Each row comes from the steps of one path. Every step used is in the known rows, and no mark comes twice. Write the path behind each row, first mark first.
Known rows
rodudo-zaze-figonim-tibo-tokom-pupak: [ 23   3  40  12   4   2  -7 -14  33   3  10  56  34  62 -31 -15  35   2
  26  10 -35 -23  36   3  38 -53  34  12 -30 -15 -68   4  22  -3  80   5
 -24]
binip-figonim-lomur: [ 18 -11 -33  35   4  40 -12  13  62 -17  33  -1   8 -22  18  -3  57  15
 -25  16  39  11   6 -22  47 -10  14 -17 -38  40 -26 -20 -20   5  22 -22
 -22]
rodudo-lomur-figonim-pupak: [ 34  23  -9 -22 -23  -7  32  -5  45  -5   9 -43 -40 -26  16  -8  32  -1
  18   7  16 -36  -7 -24   4  -5  61 -29  34   2  13   4  22 -15  13 -22
  29]
tibo-figonim-lomur-rodudo-zaze: [ 30 -46 -63  21  65   4  -1  38  34 -19  10 -27  14  13 -14   3  15 -12
 -51 -11  19 -26   1 -11  29 -31  27  47  -6  24 -33  -7  -9 -10  42 -19
 -29]
lomur-figonim-tibo-tokom-pupak: [ 26  33  31 -11   6  16  10 -25  15 -41  14 -27   9 -10 -20 -34   1 -21
  58 -15  12 -32  24 -13 -20 -41  44  -7  14 -18 -30  19  14  -1  57   1
 -26]
rodudo-zaze: [ 20 -10   7   0  29 -10 -21 -18  22  15  -1   5   7  28 -14   4  16   0
 -18 -13 -12   0  23  -8  20 -31  16  25 -16   5 -34   3  11 -27  26  -3
 -18]
tibo-figonim-pupak: [  2  14 -29  -2  38   9   6  30  23 -30  15 -19  22 -21 -19  38  56  11
  10  26  -1 -17 -18  -4  18  -1  41  13  -6 -10 -17   3  29  28  46   0
  13]
binip-figonim: [ 19  17 -18  20  19  15 -14   1  51 -15  29   1  20 -15   8  20  54  24
   8  19  18   4  11 -14  45  -2   0  -6 -25  18 -24  -3 -11   4  19   5
  -5]
tibo-tokom-pupak-figonim-subaro: [  0  -4  16   3  16  -5  15   0  31   3   7  44  -1  -9 -21 -56  48  -1
  25  33  -6 -25  -3  -2   1 -27  80   5  -2 -11 -22 -13 -19  45  59  12
  -7]
rodudo-lomur-figonim: [ 47  13  -7 -14 -12 -17  27  -5  50   6   6 -38 -31  -9  22 -33   7 -13
  15   6  21 -24   5 -17  17  -6  48  -3  33  11  12   2  10 -16  -1 -15
  21]
tibo-tokom-pupak: [-11  13   5 -14  27  -3   3 -11  26   3  -5  43  16  -8  -1 -33  40  24
  51   3 -17 -35 -14  -3  -5 -24  62  37 -16 -14   4   2  14  33  28  19
  -5]
subaro-figonim-pupak-tokom: [ -8  37   6  24 -14  -6  19   2  25 -35   3 -50 -11 -32  -3  21  65 -11
  46 -13  27 -19  12 -62   3  -1  25  11  12 -35 -19   5  13   7  49  17
 -24]
gafe-figonim-pupak: [ 43  36  29 -11   3   7  10 -19  43  -6  16  -7  12 -44  40  32  29 -18
   8   6 -17 -40  22 -50  17 -26  13 -20   4  -1  -8 -35  28  -7  21 -34
  -5]
binip-figonim-subaro: [ 19   4 -21  26   4   4  -9  17  57 -21  36  -7   5 -24   0  -9  78  -2
   2  35  31  -2   5  -7  52   1  27 -28  -9  23 -35  -4 -26  -9  31 -18
 -13]
rodudo-lomur: [ 32   8   1  -9 -12 -20  29   3  46   9   6   5 -16  -1  22  -9  20   2
   5  24   4 -20  -9  -8  40   9  49   6  13  21  15  -4   2  -6  -8  -7
  38]
lomur-rodudo-zaze-figonim-subaro-nozo: [ 33 -20 -23  18  42 -33  16  15  50 -38   4  -5   4  27  -6   5  16  -5
 -38 -18 -15 -49  22 -25  51 -66  -1  -4   3   1 -56  -3 -11 -66  71  -7
 -39]
subaro-nozo: [  2  12 -13  16  25  -5  12  -4  42 -74  -2  -1  31 -19  25   7   6  16
   3  -3   2   5   8 -32  39 -33   7 -16 -24  -8 -23 -36  11 -15  19   0
 -12]
tokom-tibo-figonim: [ 26 -21 -10 -23  48 -10  -2  14  20 -24   8  -2  36 -11 -21  25  14  17
  11 -12  17 -11 -36 -25  26   6 -10  13  14  14  -5   3  26  16  24  62
 -18]
binip-sonikur: [ 35 -22   3   1  15  -4   0 -10  17   2  35  20  14 -12  10  -2  10  -2
 -30 -38 -15 -13  18  -3  30 -37  12  26  -4   6  -2   2  -2  -7  34 -21
  25]
lomur-rodudo: [ 31   5 -12 -11  52 -19  34  12  20 -25   3 -28  -7 -15   8  28  -8   0
 -18 -23  -5 -43  -2 -22  14 -25  -9  29  14  14  -2  23 -22 -39  29  18
 -13]
tibo-tokom: [ -6  -9   1 -12  38   9 -14 -20  27  11   0  16  16  -2   2 -24  24  12
  13   3 -11 -23 -25 -17 -11  -4  29  37  -2 -12   0   9  22  23  30   8
   4]
zaze-rodudo-lomur: [ 37  17  23   8  -4  19  40 -13  57 -21  18  23   1   3  54 -23  21 -25
  -1  48   4   6 -11 -18  65 -27  62  27  -9  42 -17  -2  -1  -7  30   5
  46]
pupak-figonim-subaro-nozo: [ 24 -10  13  37   7  -8  33  14  38 -55  19  -1  -2 -18 -10 -30  21 -25
 -36  44  13  25  23 -21  42 -32  38 -54   3   4 -53 -45 -42   5  66 -13
 -14]
rodudo-lomur-figonim-pupak-tokom: [ 28  31  -7 -11 -34 -18  36 -12  44  -1  15 -35 -31 -38  10 -12  38 -12
  38   7  20 -40  -5 -44  -8  -1  68 -11  46  -9  13  -4  30  -5   5 -12
  29]
figonim-pupak: [ -4  30  11 -18   0  13  19   4  17 -27   6 -10  -6 -42   1  39  50  16
   8  10  -9 -21 -16 -20   8  -7  33 -22 -11   0  -4   8  21  -5  36  -8
  14]
lomur-rodudo-zaze-figonim-pupak: [ 30  -5 -10  -5  40 -18  22   5  35  -3   6  -6  -6  22  -9  37  23  13
 -30 -21 -26 -56  12 -22  29 -51  -4  10   2   6 -40  21   2 -50  73   5
 -22]
rodudo-zaze-figonim-tibo: [ 37   1  41  18  -2   7  -4 -12  33  -4  15  29  29  61 -25   4  19 -12
  -2   8 -30  -5  42  -2  50 -47   4   1 -26  -4 -73   5  15 -23  77  -4
 -22]
pupak-tokom-tibo-figonim-subaro: [ 13 -10  -7  12   7 -32  10  13  29 -21  18   7  38 -37 -30  -5  38 -20
  46   1  24 -18 -24 -60  12  15  19  30  46  -5 -16 -19  26  15  17  60
 -17]
tokom-tibo: [ 23 -10  22 -29  21  -7   9  -8  17 -18   0   1  14 -25  -3  19   3  22
   7 -22   8 -11 -31 -38  19   0 -20 -10   8  24   5   5  17  -9  14  62
 -19]
gafe-figonim: [ 58  22  27   0  16  -3   6 -19  50   3  11  -1  23 -19  48   2   0 -32
   7   3 -11 -29  35 -42  32 -28  -5  10   3   6 -12 -41   9  -9   5 -21
 -16]
pupak-figonim: [ 33   2  34  16  16   5  30   0  26  -7  16   6  -2  -7  -9  -1   1 -11
 -30  34   0  23  23 -16  23 -19  14 -11  -3  11 -34 -17 -36  28  51  14
   1]
gafe-figonim-tibo-tokom-pupak: [ 49  34  59   3   5   4   0 -39  35 -21  18  29  46  -8  17  -3   1 -36
  51   7 -15 -45  44 -31  14 -35  31   3   2 -10 -30 -28  14   9  38 -21
 -24]
lomur-figonim-pupak-tokom: [ 13  45   0  -6 -11   5  27 -13  23 -24  13 -53 -14 -56  -1   1  35 -13
  43 -18  17 -33   9 -56 -31 -22  30 -12  36 -20 -11  -2  35  -8  27   0
 -10]
binip-figonim-tibo-tokom-pupak: [  9  30  12  22   8  19 -19 -19  38 -39  36  31  41  -3 -21  12  61  20
  52  27  11 -13  17  -6  26 -10  34 -14 -28   4 -44  13  -3  24  53   7
 -15]
pupak-tokom: [  9  25  10  22 -11 -17  26  -8  28  -6  11  10  25 -32   1  -4  23 -17
  41   2   0  -8   6 -54   6   3  17  47  17 -11  -9 -20  15   8  -2  30
   0]

Write each row's path
[ 29  37  16   9 -23  19  50 -20  55 -28  24  -5 -13 -30  42 -28  37 -36
  31  34  17 -12  -6 -53  28 -31  78  12  21  19 -18  -1  23  -6  37   2
  40] | zaze-rodudo-lomur-figonim-pupak-tokom
[ 22  22  31  17  -7 -15  48  29  33 -25  15  32 -11 -23 -17 -35  45 -17
  19  43   2  -8  27   6  40 -36  74 -24  -6  15 -31 -28 -47  26  47  15
 -14] | tokom-pupak-figonim-subaro
[-11  25  21 -14 -19  -9  24 -12  13 -23   8   7  11 -63 -14  48  53  15
  42 -10  -1 -28 -33 -70 -12   6  20 -12  24  -8   3  -6  43   5  23  46
   0] | figonim-pupak-tokom-tibo
[ 30  21  30 -11  13  22   1 -33  13 -33  15 -44   8  -6 -19 -29 -10 -28
  34 -15  15 -21  16 -23 -25 -29  22  -9  22 -19 -32  24  17  -6  57  -8
 -23] | lomur-figonim-tibo-tokom
[ 38  33  32  -5 -13  -9  13 -31  39 -11  16   9  26 -64  26  39  32 -19
  39 -10  -6 -48  10 -89   1 -14   1 -13  31  -9  -5 -45  46  -1  13   8
 -15] | gafe-figonim-pupak-tokom-tibo
[ 13  -2  -4   5  16 -26  10  -1  24 -19  13  12  46 -32 -22  16  23  -4
  51  -9  17 -13 -20 -66   6  15   0  43  36  -8  -9 -18  36  27   9  75
 -15] | pupak-tokom-tibo-figonim
[ 31 -13 -14  -6  60 -31   5  -6  21  -3   0 -20  -7  14 -10  29  -4  -1
 -31 -38  -9 -40  14 -20  13 -40  -2  37  11  17 -26  26 -15 -60  40   7
 -24] | lomur-rodudo-zaze
[-11  42  15   4 -18   1  28  -5  21 -20  13   2   5 -54  -6  33  62   1
  42   9  -9 -23 -11 -54  -9   1  40   3  11 -16  -6  -7  32   6  22  13
  11] | figonim-pupak-tokom
[ 68 -25  -3  13  29   2   1 -15  53   5   7 -14   5 -13  45  -1 -10 -40
 -52 -29   4 -48  43 -55  29 -57   0  10   5  33 -26 -46  -9 -41  22 -52
 -47] | gafe-figonim-lomur-rodudo-zaze
[ -5  22 -30  13  21  -4  15  19  22 -27  20  -9  32 -32 -22  35  65   0
  37  22   3 -20 -15 -32   7   7  47  34  13 -21 -19 -10  39  35  31  11
  12] | tibo-figonim-pupak-tokom
[ 27  32  41  26   1   3  11  -1  12 -58   9 -53   6  11 -13  11  16 -32
  27  -9  31   5  39 -23  33 -12   7   2  -2 -16 -46  28 -15 -11  67  11
 -39] | subaro-figonim-tibo
[ 24 -13 -37  14  33  -6   9  46  32 -26  17 -22  17  -4 -24 -20  48 -26
  -2  38  15 -10  -6   8  42  -2  51  22   7   3 -29  -2  -2  11  39 -15
  -2] | tibo-figonim-subaro
[ 39  27  18 -14 -21 -13  27 -19  36 -16  12 -12 -14   1  -4 -41  15 -16
  52  10  14 -41  10  -8   1 -17  81  -9  31  -4  -4  10  12   1  24  -9
  12] | rodudo-lomur-figonim-tibo-tokom-pupak
[ 12  16  32  19  13   6  -5 -19  12 -43   6 -43  13  19 -20  -6  22 -25
  33 -13  26  -8  20 -24   8  -7  17  15   2 -31 -45  31  -2   7  77   9
 -38] | subaro-figonim-tibo-tokom
[ 56  25  20  -9 -26  -6  31 -13  36 -22  17 -38 -21  -2   3 -20  -2 -31
  22   8  21 -23  14 -15  16  -8  47 -21  34   9  -9  12   4 -21  19 -19
  17] | rodudo-lomur-figonim-tibo
[ 41 -34   3  26  24  13  44  18  31 -17  20 -14 -26 -13   0  -6  -9 -20
 -79  12  18   0  14 -29  22 -37  15 -14   1  38 -33 -27 -59   5  62  -9
 -21] | pupak-figonim-lomur-rodudo
[ 15  25  23   0 -16  24  40  21  49 -13  11  20   8   0  12  18  61  21
   9  34 -31 -25  -4 -13  50 -24   9 -25 -22  -7 -25  -6  25   6  66   2
  12] | zaze-figonim-pupak
[ 35  41  31   9 -15  -4  18 -27  43  -5  17   6  21 -55  35  30  39 -30
  37   5 -14 -43  28 -76   3 -18  20   1  20 -13 -10 -46  38   1  11 -20
  -7] | gafe-figonim-pupak-tokom
[ 21 -11 -11  33   2  19  12  20  38 -31  -1 -59 -21  -1  22 -29  28 -24
 -19 -20  48  -1  19 -31  32 -19  18  12 -18   7 -24 -10 -24  -4  43 -12
 -47] | subaro-figonim-lomur
[ 29  43  61  16  -7   0  47   4  15 -44  19  37  12  -7 -27  -2  15 -10
  32  35  -6   1  41   3  35 -36  55 -23 -16  10 -43 -15 -40  32  59  27
 -12] | tokom-pupak-figonim-tibo
[ 40  18  33   3  -2  33  30 -38  50 -35  24   0   2   7  33 -46   9 -44
  16  33  13  -6  -1 -28  27 -39  73  12  14  19 -32  16  14  -4  58  -6
  29] | zaze-rodudo-lomur-figonim-tibo-tokom
[ 51  16  12   7 -14  18  44  -5  60 -28  23 -13 -22 -11  44 -62  27 -52
  -1  40  25  -5   0 -23  50 -40  78   0  16  35 -23   1  -5 -21  43 -17
  30] | zaze-rodudo-lomur-figonim-subaro
[ 26  10  47  10  -7  26  21  -6  36 -19  18  36  39  39  -8 -10  21  -3
  24  35 -27 -17   8  -6  41 -28   5   0 -18 -14 -51   7  19  14  83  11
  -2] | zaze-figonim-tibo-tokom
[ 24   2   1  28 -11   3  39  35  69 -51  11  19  20   9  17 -35  45  -8
  -2  38 -10 -17  12 -13  81 -45  16 -38 -19  -7 -47 -38   4 -17  65 -15
 -15] | zaze-figonim-subaro-nozo
[ 31 -43 -26  15  31   6   8  11  34  -9  -1 -22 -17   3   6  -7  -1 -11
 -69 -33  13 -30   7 -26  17 -49  15  18  -9  39 -23  -8 -24 -46  36 -26
 -37] | figonim-lomur-rodudo-zaze
[ 28   3  10  20  12   2  57  29  33 -28   8  22 -15 -21   0 -18  18  -3
 -12  12   7 -19  26  -9  33 -49  55  -9 -16  33 -24 -29 -57  18  46  15
 -25] | tokom-pupak-figonim-lomur-rodudo
[ 14 -18 -14  17   6 -10  11   6  31 -17  16  11  39 -34 -17   2  25 -10
  29 -12  29 -11 -24 -70   6   7  10  39  28   8 -10 -32  29  29   8  55
 -23] | pupak-tokom-tibo-figonim-lomur
[ 35 -12  29  23   1  -3  34  18  28 -10  22  -3 -21 -13 -22 -29  24 -37
 -40  50  10  16  17  -9  35 -19  40 -33  14  14 -43 -21 -49  11  63  -7
  -3] | pupak-figonim-subaro
[ -3  29  11  11 -10 -15  18  -4  19 -38   1 -45  -8 -39  -9  31  59  -2
  50 -26  33 -21  -4 -72   1   5  11  -3  21 -28 -15   6  24   4  48  45
 -34] | subaro-figonim-pupak-tokom-tibo
[ 32 -37   1  23   1  19  -4   7  54  21   6  25   8  48   3 -25  30  -2
 -39   1 -14  -5  28  -9  56 -55  14  10 -36  17 -55 -23  10 -20  58 -23
 -26] | rodudo-zaze-figonim-lomur
[ 30  -7   6  23  19  -8  38  18  31 -14   7  27 -14  -2 -13 -18  19  -2
 -23   3   4 -18  35  -6  28 -65  61  -3 -19  32 -38 -26 -53   5  55   9
 -33] | tokom-pupak-figonim-lomur-rodudo-zaze
[ 28 -11  14  11  14  -1  -4  -2  45  21   7  27  18  54  -6  -5  30   3
 -13   5 -27 -11  28  -5  48 -45   2  19 -25  -2 -53  -6  19 -18  56   0
 -16] | rodudo-zaze-figonim
[ 45  -5  13   5  39 -19  19   0  29 -21  10  -3  11  43 -19  31  -5  -9
 -24 -18 -23 -45  27 -17  36 -53 -14  16   2   9 -59  26 -11 -56  78   8
 -29] | lomur-rodudo-zaze-figonim-tibo
[ 40 -12  -9   2  47 -25  19   7  37  -1   5  -3   1  37  -4  20   4   4
 -34 -23 -23 -46  18 -17  36 -54 -15  28   1   7 -40  16  -7 -53  58  12
 -27] | lomur-rodudo-zaze-figonim
[ 20 -24 -29  12  26 -20  23  13  29 -23  15  -3  29 -35 -17  14  14  -9
  18 -27  27 -34 -26 -75   3   1   0  41  41  13 -10 -20  18   7  15  61
 -31] | pupak-tokom-tibo-figonim-lomur-rodudo
[ -3  27 -11  11  -9   3  -4 -13  44 -26  37  10  22 -58 -11  54  89  38
  41  12  22 -14 -18 -61  13  13   7 -29   3   7 -18  -5  25  15  24  36
  -9] | binip-figonim-pupak-tokom-tibo
[ 38  25  55  18 -22  22  37  10  36 -35  21  23  36  29  -3   6  17 -10
  18  35 -22  -6  24  -4  64 -29  -6 -14 -20  -1 -52   0   5  -2  75   7
  -2] | zaze-figonim-tibo
[ 33 -46 -35 -14  55  -1   8  27  25 -34   7 -19  18 -17 -14  21   2   9
 -27 -29  30 -29 -38 -35  25 -10 -10  10  16  36  -4  -4   6  -2  33  46
 -35] | tokom-tibo-figonim-lomur-rodudo
[  4  32  51  -4   4  11   6 -23   7 -41  10  33  34   1 -30  -7  17  -4
  56  12 -13 -22   9  -2   1 -20  53   6 -13 -10 -29  16   5  19  57  11
 -10] | figonim-tibo-tokom-pupak
[  0  31   5   9   5   5  16   6  23 -40  -1 -60 -22 -21   1  28  60   1
  18 -11  23 -15   8 -32  17  -8  22  -7  -5 -22 -17  16   2  -6  59   2
 -25] | subaro-figonim-pupak
[ 30 -30 -52  32  30  17 -18   7  59 -14  29 -15   4  -5   6  12  45  15
 -48 -10  31 -18  14 -27  38 -30   3  -4 -23  45 -40  -9 -30 -27  36 -24
 -40] | binip-figonim-lomur-rodudo-zaze
[ 51  31  36   8 -15  26  41 -26  48 -44  26 -11  -3   3  39 -31   4 -49
  13  35  16   0  11 -26  46 -40  62   2   9  34 -36   9   1 -18  50  -7
  31] | zaze-rodudo-lomur-figonim-tibo
[ 27  11 -20   8   9  -6  17   8  46 -66   7 -63 -12 -34  10 -55  14 -32
   3 -11  32 -17  19 -30  12 -45  33 -45  24 -13 -29 -20   1 -40  35 -30
 -33] | lomur-figonim-subaro-nozo
[  9  30  37  19   7   3   2 -12  14 -52   3 -27  10  12 -22 -11  31 -20
  60  -9  22 -19  28 -17  14 -20  40  15  -8 -31 -40  24  -9  11  75  18
 -41] | subaro-figonim-tibo-tokom-pupak
[ 33 -60 -38 -10  61 -10 -12  17  26 -20   6 -14  18   1 -24  21   6   9
 -37 -37  26 -28 -28 -35  21 -22  -6  15  14  35 -20   0  12 -15  39  38
 -42] | tokom-tibo-figonim-lomur-rodudo-zaze
[ 45  36  35  -6  -2  16  16 -18  15 -50  17 -57   0 -13 -10 -10 -17 -34
  28 -17  17 -10  30 -19  -3 -31  10 -20  21  -5 -39  21   3 -26  44 -12
 -24] | lomur-figonim-tibo
[ 35 -27  16  31   2  29  31  13  33  -6  17   0 -15 -13   2 -26   4 -21
 -63  28  18  27  16 -21  28 -25  27 -23 -15  33 -37 -39 -44  27  54 -12
 -13] | pupak-figonim-lomur
